Each row was made from one small tree. The marks that hang from a mark follow it in brackets, in the order of their numbers. Every link used is in the known rows. Write each row's tree.
Known rows:
Z75(Z12(Z181(Z601))): 1.229 1.857 1.863 2.289 -2.265 -0.442 2.074 2.476 6.814 -0.610 0.631 -4.723 3.330 -0.601 1.602 2.375 -4.745 0.312 -2.543 -1.954 3.273 1.730 0.187 -3.325 2.856 5.260 2.106
Z12(Z181(Z349)): 2.833 2.216 1.137 3.249 -2.320 2.074 2.102 1.433 7.295 -2.394 0.929 -2.708 3.474 -0.947 1.269 4.056 -5.702 -0.047 -2.122 -2.967 4.806 0.391 1.040 -2.122 0.994 4.037 1.333
Z12(Z75 Z181(Z349 Z601) Z462(Z532)): 3.269 -0.357 2.384 5.345 0.154 -0.328 1.509 3.274 6.557 -1.338 -2.603 -3.785 3.307 0.440 0.090 6.354 -4.020 0.710 2.393 -2.141 5.619 3.175 2.666 -0.686 2.154 7.923 -0.802
Z79(Z12(Z75(Z349(Z462(Z532))) Z181(Z601))): 2.499 1.245 2.189 3.748 -1.642 0.352 0.323 1.951 3.380 -1.030 -1.537 -4.872 4.204 -1.461 2.988 4.872 -4.156 1.096 -2.075 -1.808 1.965 3.265 2.330 -1.256 3.056 7.216 1.351
Z79(Z12 Z349(Z181)): -0.482 2.770 2.220 2.130 -2.958 -0.785 -1.540 0.709 2.982 -3.708 -1.433 -3.223 4.974 -2.196 2.112 1.568 -3.073 -0.831 -3.971 -4.187 -0.299 3.346 2.660 -4.664 3.036 6.273 1.733
Z717(Z4): 1.590 1.066 -1.845 3.188 -3.670 -0.704 -1.549 0.891 7.252 -2.802 1.700 -4.416 0.767 -3.849 1.194 -1.702 -4.691 -0.107 -3.243 -0.090 5.753 -0.044 1.481 -4.094 -0.309 1.604 -0.576
Z4(Z79): 3.271 1.116 0.319 1.568 -0.538 0.355 -1.066 1.476 5.959 -3.206 -0.949 -4.632 1.631 -2.683 0.655 -2.533 -4.426 -2.658 -3.155 -2.753 4.060 1.337 -1.192 -5.373 -0.645 2.872 -1.091
Z4(Z79(Z349(Z181(Z12) Z462)) Z717): 1.727 0.347 0.404 1.795 0.563 -0.911 -1.757 3.034 3.910 -1.273 -0.019 -5.909 1.835 -0.724 2.968 -2.329 -2.721 -2.157 -5.298 -3.302 1.210 3.968 0.248 -4.213 1.444 0.610 -5.677
Z12(Z75 Z181(Z349 Z601) Z462): 3.431 0.002 3.820 4.800 -0.148 1.300 1.792 3.420 6.881 -2.161 -1.812 -3.139 3.773 0.429 1.064 7.693 -4.433 0.955 1.526 -2.227 5.656 2.423 2.998 -0.455 1.473 5.864 -0.980
Z79(Z12 Z349): -0.048 2.845 0.778 2.672 -2.737 -0.518 -1.398 0.824 3.982 -3.834 -0.273 -3.401 3.596 -3.765 1.996 0.963 -4.454 -1.245 -3.483 -4.170 0.595 1.925 1.491 -4.442 2.100 5.394 2.133
Z462(Z532): 1.238 0.773 -2.511 3.528 -2.715 -2.003 -0.573 0.125 5.791 -2.383 -0.204 -4.123 1.471 -3.258 -1.608 -1.729 -5.211 -2.215 -1.618 -2.720 4.443 1.843 -0.783 -5.508 0.237 6.939 1.744
Z614(Z532): 2.053 1.999 -2.522 3.764 -2.914 -0.372 -0.560 0.590 6.191 -2.395 -0.913 -3.617 1.305 -3.761 -1.666 0.389 -5.378 -0.541 -4.465 -4.640 3.294 1.535 -0.981 -6.205 -0.823 4.547 2.368
Z79(Z12 Z349(Z181(Z601) Z462(Z532))): 0.076 1.071 0.374 2.431 -2.226 -2.137 -0.191 1.093 0.919 -1.440 -1.582 -4.092 5.616 -0.633 0.840 1.007 -1.909 0.031 -3.517 -4.210 -0.298 4.759 2.736 -3.481 5.060 8.291 0.354
Z717(Z4(Z79 Z468)): 3.245 0.895 -0.159 1.654 -0.951 -0.412 -2.664 2.939 6.635 -2.422 0.203 -5.341 -0.838 -2.865 3.162 -5.357 -2.433 -0.900 -2.308 0.949 4.946 0.683 1.255 -3.203 0.476 -0.958 -4.072
Z75(Z12(Z181) Z349(Z462(Z532))): 2.838 -0.315 0.483 2.345 -1.887 -0.886 0.799 1.023 5.083 0.420 2.503 -7.463 2.260 -0.543 2.536 3.736 -5.736 0.705 -1.927 -2.077 1.997 5.368 0.526 -2.409 5.112 8.602 0.321
Z4(Z79 Z468): 3.953 0.994 1.735 0.534 0.755 0.696 -1.902 3.410 5.246 -2.902 -1.263 -4.577 -0.185 -1.892 2.529 -4.974 -2.549 -2.970 -1.580 -1.487 3.318 1.886 -0.582 -3.776 0.273 0.450 -3.526
Z12(Z75(Z349)): 2.509 -0.177 0.753 3.875 -1.773 1.067 -1.692 0.894 5.162 -3.722 0.822 -4.579 1.586 -3.428 0.851 4.785 -5.694 -1.293 -1.273 -2.903 3.712 3.538 1.595 -3.256 -0.785 4.853 0.662
Z75(Z12(Z181) Z349(Z462)): 3.002 -0.131 1.354 1.940 -2.048 0.247 0.863 1.195 5.229 -0.218 3.074 -7.044 2.526 -0.525 3.184 4.636 -6.054 0.922 -2.463 -2.124 2.015 4.891 0.854 -2.205 4.666 7.267 0.275
Z12(Z462): 1.814 0.015 0.702 2.851 -2.636 -0.531 -1.105 0.635 6.922 -3.965 -0.300 -3.588 1.674 -2.818 -0.126 0.666 -6.241 -1.754 -0.667 -2.342 5.164 1.609 0.123 -5.392 -0.136 6.081 -0.268
Z181(Z349(Z462(Z532)) Z601): 1.811 -0.459 -2.586 2.919 -1.662 -1.540 3.558 2.525 5.021 -0.162 3.335 -4.172 5.592 1.215 -2.763 0.236 -2.420 -1.081 -0.432 -4.020 5.263 0.660 -0.142 -1.936 2.966 4.615 -0.436
Z349(Z181(Z12(Z75 Z462(Z532)) Z601)): 0.646 -0.685 1.154 2.272 -0.455 -2.499 0.029 1.838 4.097 -1.757 -1.862 -4.391 5.924 -0.011 -1.919 3.251 -1.442 0.018 -0.381 -3.519 4.003 3.678 1.647 -3.497 3.521 7.059 -1.653
Z181(Z12(Z75) Z349(Z462) Z601): 2.705 -0.958 -1.669 2.102 0.883 -1.067 3.769 3.531 4.625 0.631 2.835 -5.411 7.127 1.352 -2.950 6.542 -2.224 0.680 0.547 -5.501 5.069 1.296 0.476 0.535 4.491 3.521 -3.087
Z4(Z468): 2.049 1.156 0.738 1.652 -1.993 0.590 -1.215 2.278 5.460 -3.219 0.636 -3.128 0.224 -2.494 1.662 -2.189 -3.968 -2.090 -1.357 -1.660 3.704 1.382 0.405 -3.545 0.180 1.741 -0.896
Z75(Z12(Z181(Z601) Z462) Z349): 1.465 -0.418 2.968 2.548 -1.209 -1.148 0.279 2.243 6.900 -1.688 2.609 -6.525 3.377 -0.592 2.782 3.100 -4.379 0.311 -0.015 -1.507 3.175 3.560 0.811 -3.018 4.839 7.333 0.408
Z79(Z12 Z349(Z181(Z601) Z462)): 0.165 1.309 1.289 2.013 -2.448 -0.972 -0.023 1.248 1.127 -2.032 -1.050 -3.600 5.891 -0.689 1.564 1.989 -2.203 0.258 -4.094 -4.325 -0.255 4.234 2.976 -3.255 4.637 6.904 0.242
Z349(Z181(Z12(Z75)) Z462(Z532)): 2.892 -1.086 -1.079 1.821 -1.384 -1.746 0.475 0.454 1.992 0.501 -2.296 -5.591 4.325 0.409 -1.758 4.960 -3.818 0.797 -2.387 -4.113 2.628 6.392 1.736 -2.676 3.914 8.953 -2.694

Which tree is each row?
1.711 -1.671 -1.875 2.927 1.170 -2.192 0.779 2.340 3.674 -0.754 1.698 -5.981 5.404 -1.834 -2.192 4.274 -2.073 0.398 0.110 -4.242 4.624 2.551 0.195 -1.320 4.101 5.415 -1.981
Z181(Z12(Z75(Z349(Z462(Z532)))) Z601)
1.334 0.646 1.291 1.656 -1.637 -0.557 -0.392 0.855 4.424 -2.273 -1.465 -4.065 4.931 -1.056 -0.785 4.724 -3.523 -0.181 -2.427 -4.025 3.164 3.633 1.656 -3.793 1.959 5.549 -0.822
Z349(Z181(Z12(Z75)))
1.475 -1.243 0.095 2.811 1.039 -2.078 0.584 2.871 5.372 -1.821 -0.110 -4.870 5.115 -1.757 -2.102 4.420 -2.650 0.231 1.046 -3.795 5.558 1.543 0.337 -2.148 2.982 5.068 -2.332
Z181(Z12(Z75 Z462) Z601)
2.516 1.064 1.960 1.337 0.529 0.061 -2.560 5.042 5.794 -1.703 0.232 -5.340 -1.513 -0.999 5.007 -7.137 -2.427 -3.665 -3.438 -0.047 2.420 1.659 -0.749 -3.797 -0.666 -3.193 -5.848
Z4(Z79 Z468 Z717)
-0.009 -0.137 2.104 1.333 -2.287 -2.050 -0.084 1.670 5.218 -1.645 3.385 -6.558 4.931 0.137 1.359 1.261 -2.393 -0.766 -1.764 -2.491 1.841 4.115 0.890 -4.333 4.639 6.336 1.084
Z75(Z12 Z349(Z181(Z601)))
2.533 0.784 0.093 1.335 0.145 -1.161 -3.093 2.991 5.533 -2.431 -0.164 -5.513 0.394 -2.547 2.975 -3.992 -1.015 -0.374 -2.216 -0.433 3.673 2.004 2.179 -2.785 2.486 -0.329 -5.181
Z717(Z4(Z79(Z349(Z181(Z12))) Z468))
1.891 -0.907 -3.538 1.700 0.432 -2.787 3.981 2.828 4.917 1.036 3.786 -5.708 7.341 1.249 -3.854 2.602 -1.649 0.104 0.489 -5.452 5.359 0.408 -0.907 -0.643 5.692 4.677 -2.628
Z181(Z12 Z349(Z462(Z532)) Z601)
0.544 0.262 2.225 1.155 -2.860 -1.482 -0.743 0.998 5.657 -1.942 2.983 -6.715 3.893 -0.455 1.876 1.976 -3.895 -0.967 -2.172 -2.578 1.415 4.670 0.838 -4.752 3.939 6.642 1.145
Z75(Z12 Z349(Z181))
1.921 2.493 2.095 1.990 -2.678 0.023 2.329 2.314 7.836 -0.569 1.257 -4.963 3.193 0.096 1.745 3.623 -5.904 -0.054 -2.227 -2.512 3.079 1.680 0.173 -3.010 2.639 5.030 1.887
Z75(Z12(Z181(Z349)))
-0.173 -0.118 0.140 3.098 -0.141 -2.236 -0.991 1.308 3.393 -3.290 -0.997 -3.665 4.641 -1.872 -1.334 2.650 -1.733 -0.643 -1.033 -5.204 2.458 4.319 2.258 -3.766 3.544 6.764 -0.967
Z79(Z349(Z181(Z12(Z75 Z462(Z532)) Z601)))
2.429 0.320 2.364 3.718 -1.055 0.581 2.305 2.714 7.509 -2.405 0.259 -2.904 4.516 0.330 0.618 3.499 -4.021 0.385 0.664 -2.299 6.001 0.480 1.395 -1.839 2.604 5.562 -0.481
Z12(Z181(Z349 Z601) Z462)
2.355 1.022 -1.240 2.719 -1.287 -0.787 -2.490 1.649 6.491 -3.130 0.500 -5.131 0.434 -3.823 1.951 -3.433 -3.265 -0.714 -3.378 -0.830 4.641 0.984 1.438 -4.237 0.417 0.845 -2.563
Z717(Z4(Z79(Z349)))
2.193 -1.220 -0.022 1.959 -2.720 0.310 -0.940 -0.321 3.211 -2.638 2.597 -5.148 3.697 -1.168 0.866 2.438 -4.205 -0.588 -2.854 -3.220 2.779 4.756 1.547 -3.772 2.621 6.579 -0.764
Z75(Z349(Z181 Z462))
1.775 1.590 2.451 1.983 -0.926 -0.992 -2.196 3.681 6.300 -1.551 -1.042 -6.032 1.215 -1.273 4.606 -4.306 -4.198 -2.796 -4.199 -0.610 2.033 1.363 -0.843 -5.234 -0.114 0.862 -3.630
Z4(Z79(Z12(Z462)) Z717)
1.984 1.838 3.190 3.648 -1.745 1.018 0.076 2.169 4.229 -2.161 -1.150 -4.255 4.483 -1.934 3.423 5.043 -4.109 0.815 -2.242 -1.708 2.156 2.297 2.379 -1.589 2.277 5.786 2.076
Z79(Z12(Z75(Z349) Z181(Z601)))
2.611 -0.572 -0.457 0.660 -2.074 -0.513 0.929 0.177 2.606 -0.477 -0.468 -4.793 5.101 0.283 -1.024 4.353 -4.061 0.804 -3.660 -4.275 2.864 4.671 1.342 -3.076 3.757 6.858 -2.657
Z349(Z181(Z12) Z462)
1.557 2.225 1.751 1.929 -1.175 -0.614 -1.844 3.542 5.796 -1.386 -0.482 -5.917 1.469 -1.481 4.609 -4.501 -3.974 -2.836 -5.331 -0.955 1.696 0.979 -1.041 -5.062 -0.445 -0.122 -2.731
Z4(Z79(Z12) Z717)
0.081 0.449 -0.247 2.509 -1.036 -1.964 -1.537 0.362 4.005 -3.686 -0.664 -3.699 3.855 -2.424 -0.885 1.961 -3.081 -1.038 -1.745 -5.220 2.148 4.168 1.696 -4.683 3.251 6.956 -0.814
Z79(Z349(Z181(Z12(Z462(Z532)))))
1.268 -0.470 1.853 1.792 -2.181 -1.756 -1.181 1.238 7.163 -2.351 3.257 -7.119 2.229 -1.589 1.837 1.741 -5.646 -1.240 -0.140 -2.026 2.734 3.806 -0.025 -4.846 3.400 7.204 0.366
Z75(Z12(Z462) Z349)
1.070 1.608 -0.873 2.760 -2.531 -1.336 -0.765 0.558 2.259 -1.854 -0.820 -4.413 3.215 -2.685 1.321 1.165 -4.752 -0.529 -3.415 -4.279 0.253 3.798 1.553 -3.720 3.484 7.800 0.827
Z79(Z12 Z349(Z462(Z532)))
1.206 -1.156 1.294 1.038 -2.273 -1.731 0.635 1.529 3.766 -0.237 3.397 -7.180 4.805 1.021 1.287 2.403 -2.969 0.098 -2.300 -2.712 1.504 5.514 1.125 -3.335 5.553 7.291 -0.363
Z75(Z12 Z349(Z181(Z601) Z462))
2.925 -1.008 0.577 3.605 -1.743 0.287 -1.368 0.589 3.279 -2.227 -0.365 -5.191 2.251 -1.759 0.504 5.277 -4.986 -0.520 -1.624 -3.026 2.910 5.934 2.410 -2.881 0.864 7.112 -0.518
Z12(Z75(Z349(Z181 Z462(Z532))))
1.051 -1.402 0.382 1.443 -2.121 -2.834 0.530 1.413 3.504 0.318 2.818 -7.589 4.544 1.083 0.651 1.488 -2.676 -0.032 -1.660 -2.636 1.446 6.064 0.906 -3.525 5.999 8.660 -0.209
Z75(Z12 Z349(Z181(Z601) Z462(Z532)))
1.033 0.256 1.312 1.136 -1.819 -1.354 -0.576 0.594 5.106 -2.749 -1.030 -4.145 5.097 -0.849 -0.860 2.923 -3.531 -0.386 -1.781 -3.735 3.673 3.072 1.025 -4.625 2.817 6.448 -1.437
Z349(Z181(Z12(Z462)))
1.666 2.234 3.835 1.872 1.553 -0.042 -2.322 6.056 4.056 -1.485 -1.097 -5.050 0.355 -0.632 7.266 -5.608 -0.612 -2.112 -3.729 -0.556 0.004 2.286 1.080 -2.072 2.332 -2.194 -5.333
Z4(Z79(Z12(Z181(Z601)) Z349) Z468 Z717)
2.303 1.286 1.647 2.754 -2.803 0.462 -1.054 1.165 3.789 -2.101 -0.521 -5.104 3.284 -2.412 2.543 4.226 -5.639 -0.339 -2.626 -2.380 1.619 3.147 1.700 -2.900 1.277 6.168 1.212
Z79(Z12(Z75(Z349(Z462))))
0.861 2.229 1.596 2.349 -0.367 -0.881 -2.469 3.494 5.006 -2.191 -0.304 -5.560 1.367 -2.104 4.758 -4.161 -3.346 -2.890 -5.347 -2.290 0.487 1.902 -0.149 -4.911 0.385 0.055 -2.957
Z4(Z79(Z12 Z349) Z717)
0.752 0.824 1.331 3.245 -1.560 -1.582 -0.598 1.640 0.402 -1.216 -3.061 -4.244 5.062 -0.569 1.153 3.923 -2.173 0.482 -2.856 -4.246 -0.526 6.086 3.847 -2.437 4.323 8.474 0.044
Z79(Z12(Z75) Z349(Z181(Z601) Z462(Z532)))
0.163 -1.185 2.170 1.826 -1.671 -3.695 -0.816 1.696 5.573 -1.408 1.950 -7.222 4.258 0.429 0.751 0.638 -2.485 -0.851 0.340 -2.004 2.258 5.256 0.859 -4.840 5.535 9.104 -0.029
Z75(Z12(Z462(Z532)) Z349(Z181(Z601)))
3.690 -0.243 -2.213 2.131 -0.003 -1.173 2.212 2.007 5.264 0.614 1.474 -6.056 4.685 0.278 -2.461 6.970 -4.951 0.131 0.313 -5.562 4.336 2.829 0.215 -0.548 3.524 5.616 -2.910
Z181(Z12(Z75) Z349(Z462(Z532)))
2.641 1.014 -0.622 1.992 -0.187 -0.380 1.588 2.315 6.943 -1.393 2.087 -5.079 5.047 -0.674 -1.799 6.792 -4.685 -0.539 0.236 -5.428 4.759 0.950 0.128 -1.303 2.140 3.205 -1.537
Z181(Z12(Z75) Z349)
1.362 -2.162 -0.818 3.265 1.593 -3.219 -0.147 2.508 4.912 -1.597 0.646 -6.007 5.019 -1.914 -2.262 3.690 -2.072 -0.021 2.143 -3.730 5.276 2.627 0.222 -2.104 4.251 6.789 -2.448
Z181(Z12(Z75(Z349) Z462(Z532)) Z601)
3.340 0.430 -0.603 1.838 -0.401 -0.434 -2.761 2.868 5.299 -2.242 0.271 -5.431 -0.907 -2.819 3.298 -4.565 -2.229 -0.549 -2.519 -0.112 3.941 2.063 1.985 -2.626 1.535 -0.289 -4.993
Z717(Z4(Z79(Z349(Z462)) Z468))
2.317 -0.601 -1.086 1.989 -3.238 -1.217 0.351 -0.171 2.435 -0.554 -1.519 -4.425 3.465 0.308 -1.148 1.294 -4.218 -0.330 -3.488 -3.198 2.752 5.528 1.509 -4.293 2.573 8.800 -0.920
Z349(Z181 Z462(Z532))
3.053 1.563 1.694 1.997 -0.283 -0.503 -3.084 3.431 5.909 -2.482 -1.343 -5.288 -0.215 -2.673 5.055 -3.743 -2.041 0.131 -1.930 0.823 3.301 1.663 2.570 -2.376 2.461 0.598 -4.322
Z717(Z4(Z79(Z12(Z181 Z462) Z349) Z468))
